Every row comes from one small tree of marks. The marks that hang from a mark follow it in brackets, in alphabetical order. Every link used is in the known rows. Which tree was each row made from?
Known rows
Z(E): [ 38.2   6.6 -28.6  -3.0  72.7  52.1   2.6   2.4  48.6 -28.3   8.6  40.2
   1.9 -37.6  23.7 -29.8  16.1  19.3 -12.0 -32.3  53.1]
U(E G K): [ 39.8 -23.5 -25.5 -17.4  76.7  31.2 -19.3  18.0  42.5 -43.9 -10.4  40.0
  36.1 -11.8  26.3 -21.2  36.6  20.9 -71.4  -0.3  41.6]
N(C G K(U)): [  6.2  15.9  16.2  42.8  13.1  -5.6  25.0 -21.9  33.7 -60.6  13.6  45.2
  20.4 -13.1 -48.2   2.0   0.9  -3.5 -41.9  -4.3 -32.1]
N(E G K(U)): [ 22.0  21.1   8.1   3.0  25.7  -9.3   6.6  -0.3  62.0 -80.1  14.4  46.1
  13.7  -7.7 -34.4  -5.6  -3.0   4.8 -74.0  -3.4   2.9]
E(M V Z): [-21.8   1.6 -27.8  43.8  38.8  85.9  34.0  18.4 -33.5 -25.1   9.5  35.9
  -9.4 -57.5  41.7  25.6   7.0  -7.6 -12.7 -52.2  20.3]
E(M Z): [ -6.0   0.4 -18.6  41.0  48.2  75.6  42.6  15.5 -14.4 -37.5   3.2  58.1
   4.6 -46.5  60.9   8.6  28.7   8.3 -13.8 -34.1  18.9]
C(N U): [ 40.5  29.6   5.2 -10.9 -23.3   5.5  34.6 -20.1  20.0 -28.8  19.2  29.9
  -7.1  -5.2  13.9  -8.3   0.5  28.4 -33.6 -47.1  14.4]
N(C E G K(U)): [  9.5  14.8  13.8  20.8  19.9 -28.8  10.1 -10.9  61.1 -70.4  19.0  21.3
  17.9 -15.6 -53.9   2.6  -1.9 -15.2 -62.8 -11.0 -10.3]
K(U(G)): [ 32.6  18.7  -8.9  22.9  11.7  43.5  22.0 -27.4  34.3 -36.0  -3.8  27.8
  12.7 -19.4   4.3  -1.9   4.1  14.2 -12.4  -3.1 -25.7]
N(C): [ 13.3  11.2  -1.1  24.5  37.5  11.0  15.0 -24.7  34.5 -21.2  20.9  28.8
  14.3 -36.2   9.7 -12.8  32.0  16.0  -3.5 -14.9  14.5]
E(M V): [ -0.7  10.6 -29.1  27.3  21.9  50.5  10.6   2.7 -15.5 -28.8  18.7  51.3
  -6.4 -49.5  18.3  12.2   8.4   0.9 -18.2 -18.8  34.5]
N(C E): [ 17.3   9.9  -3.5   2.5  44.1 -11.4   0.0 -14.1  62.3 -30.7  26.4   4.6
  11.5 -39.1   3.4 -12.1  29.1   4.1 -24.7 -21.8  35.4]
U(E(Z) G): [ 23.3 -15.7 -38.6  -5.7  69.3  54.0  -4.7  16.7  47.2 -33.9  -3.0   6.8
   1.6 -38.6  48.3  -3.4  19.3  -4.1 -35.9 -44.3  20.8]
N(E(Z) G K(U)): [  7.1  15.0   8.9  15.0  37.6  15.5  22.7  10.7  49.4 -77.6   8.0  35.1
  11.8 -13.4 -17.9   3.3  -4.3  -1.1 -70.1 -26.6  -7.5]
N(E(M Z) G): [ -0.7   2.4 -35.8   4.9  38.8  33.5   8.3  21.1  42.7 -69.0  12.6  33.3
  -4.8 -48.5  19.1  14.7   3.3   3.4 -57.4 -28.0  18.1]
C(N): [ 42.3  24.2  -4.7 -16.1   8.0   3.9  24.1 -12.5  22.7 -19.0  23.9  61.0
   0.2 -15.6  18.3 -24.5  31.1  27.9 -28.2 -23.6  39.2]
K(U): [ 32.0  30.4   6.8  29.8  12.7  37.4  31.7 -31.1  29.2 -28.5   1.7  38.0
  15.9 -19.4   9.8  -9.0  14.6  22.4  -2.4  -3.8 -10.4]
Z(E(V)): [ 27.3   7.3 -35.2  -0.9  66.6  58.9  -3.6   4.6  35.7 -19.6  13.0  24.5
  -8.1 -45.4   9.8 -17.7   1.0   8.3 -11.2 -45.1  53.7]
U(E(M) G K): [ 32.8 -29.2 -34.7  -5.6  68.6  37.8 -13.7  27.6  20.1 -51.4 -13.1  54.3
  34.2 -19.2  32.0  -9.3  36.2   7.4 -74.9   4.0  45.6]
Z(E(M V)): [ 20.0   1.6 -44.1  11.2  58.2  65.9   2.0  14.3  13.3 -26.6   9.8  38.5
 -10.1 -52.8  15.8  -6.0   0.8  -5.0 -15.3 -40.3  57.7]
U(E(V) G K): [ 28.1 -22.8 -32.2 -15.4  70.0  38.0 -25.4  20.0  29.3 -35.2  -5.7  24.6
  26.0 -19.7  12.3  -9.3  21.4  10.0 -70.8 -13.4  42.6]
N(K): [ 21.6  15.8  19.3  12.8  54.6  14.2  16.8  -2.6  24.3 -48.5  19.1  81.0
  20.7  -6.8  11.6 -29.3  33.4  27.6 -38.4  -3.6  33.2]
C(N(E K)): [ 42.3  22.2  11.4 -28.1  20.8 -23.2  17.4   3.1  34.1 -37.6  29.6  63.0
   5.3  -2.4   1.4 -29.8  31.9  13.6 -60.1 -26.1  57.8]
N(C(U) G K): [  0.2  10.7  13.6  31.0  12.9  -9.4  18.6 -15.2  35.9 -69.6  20.5  34.6
  11.1 -11.8 -37.7   4.7 -10.0   6.5 -54.2 -23.0 -22.5]

Which tree is each row?
[ 25.9   3.0 -21.5  29.2  25.3  59.0  24.6  -2.8  22.0 -35.6 -13.9  14.7
   8.7 -31.5  27.5  11.7   6.4 -15.0 -20.3 -26.4 -12.4]  K(U(E(M Z) G))
[ 46.1   9.6   0.9 -24.4  -5.0  -6.9  15.9   1.6  29.4 -45.2  11.6  23.3
  -4.5   6.9   3.2  -8.1  -4.5  -1.0 -68.5 -54.7  20.2]  C(N(K) U(E G))
[ 20.9 -28.5 -41.1  -3.2  62.0  45.2 -19.6  29.8   6.9 -42.3  -8.6  38.6
  24.3 -26.6  18.5   2.4  20.9  -3.4 -74.2  -8.6  46.4]  U(E(M V) G K)
[ 32.0  27.0  10.7  -9.4 -24.8 -10.1  31.8  -9.3  22.2 -58.1  21.2  49.2
  -5.5   6.7 -17.0  -4.1 -13.9  21.8 -66.3 -41.5   1.0]  C(N(G K) U)
[ 36.7   7.4 -22.2  21.2  17.1  41.6  12.9 -10.8  30.8 -37.4  -9.3  22.1
  10.3 -27.5  16.1   5.3   6.9 -10.9 -22.4  -9.8  -5.7]  K(U(E(M) G))
[ 12.6 -11.9  -8.6   6.2  83.2  53.8   5.0  26.1   9.5 -21.9  -4.3  28.4
  29.4 -25.2  36.7  -9.9  35.6  15.3 -52.6 -37.3  53.8]  U(E(V Z) K)
[ 32.4 -12.2 -11.8   4.3  69.7  29.2   0.1  22.6  12.7 -40.1  -5.1  69.1
  39.1 -19.3  39.4 -19.1  51.0  19.0 -60.5   3.5  67.3]  U(E(M) K)
[ 18.2  22.1  10.5  25.4  19.3  13.7  21.4 -11.3  34.3 -70.4   8.9  70.4
  16.6  -5.1 -28.4  -6.6  -0.7  16.6 -52.8   3.6 -18.4]  N(G K(U))
[ 41.4  11.3 -15.7  12.9  22.6  37.0   9.1 -17.6  46.3 -32.2  -7.5  12.7
  11.7 -22.5  11.8  -2.8   7.6  -1.3 -20.2 -13.4  -8.4]  K(U(E G))
[ 26.9  -8.9 -46.0 -14.9  50.9  36.7 -27.2   7.5  46.6 -27.9   7.7   2.0
  -6.4 -40.4  18.5  -0.7   5.2  -9.0 -39.3 -33.5  31.5]  U(E(V) G)
[ 15.2   0.5   3.2  27.0  28.6  11.2  17.3 -12.0  21.7 -33.0   7.1  14.4
  23.5 -24.4  11.5  -0.3  20.5   8.1 -29.7 -26.6  16.4]  N(C(U(E(M) K)))
[ 45.7  22.7  10.5 -20.4   5.7 -17.3  22.7  -3.3  33.9 -40.0  19.6  50.3
   6.8   2.1 -10.6 -20.4  18.6   3.0 -59.3 -24.1  31.4]  C(N(E K(U(G))))
[ 37.2  27.3  -9.6 -29.0 -28.4 -14.9  17.3  -9.8  49.3 -52.5  23.0  13.2
 -14.9 -10.1  -8.9   2.0 -17.9  19.5 -63.9 -48.7  12.1]  C(N(E G) U)
[  4.3   5.7  -5.7  25.0  10.8   6.8  13.6 -20.2  38.6 -55.9  11.1  18.6
  16.4 -23.1 -23.0   8.5  -5.4  24.2 -45.2 -16.5 -22.1]  N(C(U(K)) G)
[ 41.4   8.2  -0.9 -18.1 -10.5  12.0  26.3  -7.5  13.1 -41.9   4.2  35.4
  12.0  10.0   4.6  -7.6   1.3  33.8 -65.6 -32.5   6.9]  C(N U(G K))
[ 34.3  21.2   0.4 -14.7   6.3 -11.3  20.9  -2.0  24.8 -47.6  25.8  80.0
   1.5  -4.1 -12.7 -20.3  17.2  20.5 -61.3 -17.6  26.0]  C(N(G K))
[ 25.5  14.9  -5.8  36.5  26.1  52.8  34.4  -6.6  16.8 -28.1  -8.5  25.0
  12.3 -31.9  32.5   5.3  17.2  -6.8 -10.1 -27.1   2.3]  K(U(E(M Z)))
[  3.7   6.6  20.1  23.6  25.3 -20.0  18.8   1.9  26.9 -62.7  23.1  24.6
  15.1 -17.1 -11.5   3.3  10.2 -17.1 -56.0 -30.7  27.5]  N(C(U) E(M) K)
[  2.9  11.1 -14.8  -1.4  54.8  39.5   6.6  10.0  37.2 -29.0  19.9   3.1
  -4.1 -44.2  26.0   0.5  12.4   7.0 -31.1 -50.0  40.1]  N(E(V Z))
[ 36.8  20.4  -1.3 -30.5  10.8 -27.5  10.4   5.6  44.2 -54.2  29.5  63.0
  -0.4  -5.9 -16.8 -19.8  15.1  12.6 -75.9 -22.5  40.7]  C(N(E G K))
[ 15.6   5.9  -7.8   1.1  21.7  -6.3   0.9 -16.6  63.9 -43.4  19.2 -23.9
   3.8 -31.4  -3.5   4.1   0.2  -0.7 -35.3 -38.1   8.0]  N(C(U(G)) E)
[ 17.6  15.4 -10.2  37.7  21.4  58.1  30.1  -5.0   7.6 -21.8  -5.3  14.2
   5.6 -37.3  23.1  13.4   6.5 -14.5  -9.8 -35.8   3.2]  K(U(E(M V Z)))
[ 45.7  21.3  16.8 -17.1  -3.9 -12.8  25.8  -2.0  24.0 -37.3  17.3  33.7
  -0.9   7.1   8.3 -14.6   6.0   6.9 -58.5 -55.1  35.4]  C(N(K) U(E))
[  4.9  -3.7 -31.3  18.4  56.1  59.8   9.1  23.0   4.5 -21.7   6.3  19.7
  -5.1 -53.6  48.1  10.5  18.5 -17.0 -24.7 -53.4  47.3]  U(E(M V Z))
[ 16.6  10.6  25.5  45.1  31.2  -1.5  28.8 -13.5  16.7 -37.9   9.5  41.4
  27.1 -14.9 -14.1  -6.8  26.4 -19.7 -26.9 -13.6   6.9]  N(C K(U(E(M))))
[ 13.6   8.4  27.0  26.9  34.6  -8.9  19.3 -11.5  30.0 -42.9  17.8  23.7
  18.9 -10.0  -6.3  -9.6  15.8  -2.8 -37.0 -35.2  14.5]  N(C(U(E)) K)
[  7.8   4.9  20.8  29.3  26.4   0.1  21.5 -16.1  25.6 -51.3  16.5  26.8
  17.0  -7.5 -15.1  -4.7   6.1   2.5 -38.4 -28.1  -8.5]  N(C(U(G)) K)
[ 26.6  18.2 -30.5 -24.6  -7.7  -6.3   6.2   5.6  26.9 -41.1  29.0  43.1
 -15.9 -31.3  -9.8   2.5   2.2   1.1 -60.8 -30.2  40.4]  C(N(E(M V) G))
[ 40.6  18.2 -10.8 -17.7 -23.8  11.4  24.9 -16.3  25.2 -36.7  13.7  19.5
 -10.9  -4.8   8.4  -1.5 -10.2  20.6 -43.7 -47.0  -0.8]  C(N U(G))
[  1.4   6.8   6.3  26.9  34.7 -10.7  10.7 -10.0  37.8 -62.5  23.9  56.4
  16.0 -19.8 -34.2  -6.6  11.4   6.1 -50.4  -6.5  -5.3]  N(C G K)
[ 24.2  13.3 -25.2 -17.6   5.4   6.1  21.8  12.2  27.7 -45.3  21.1  46.2
 -10.4 -29.4  11.1   0.4  12.0   4.9 -58.6 -37.9  32.6]  C(N(E(M Z) G))
[ 40.0  16.0   6.0 -29.3 -11.1 -15.9  18.1  -0.8  36.6 -55.5  19.1  21.9
  -4.9   8.6  -8.2  -6.8  -9.6   6.2 -75.4 -49.4  17.8]  C(N(E K) U(G))
[ 39.9  22.7  17.4  -0.2  12.6   4.6  39.6  -2.5  11.6 -26.5  13.4  59.3
   8.9  -0.5   7.9 -20.0  27.2   4.6 -41.7 -36.0  27.7]  C(N(K(U(E(Z)))))
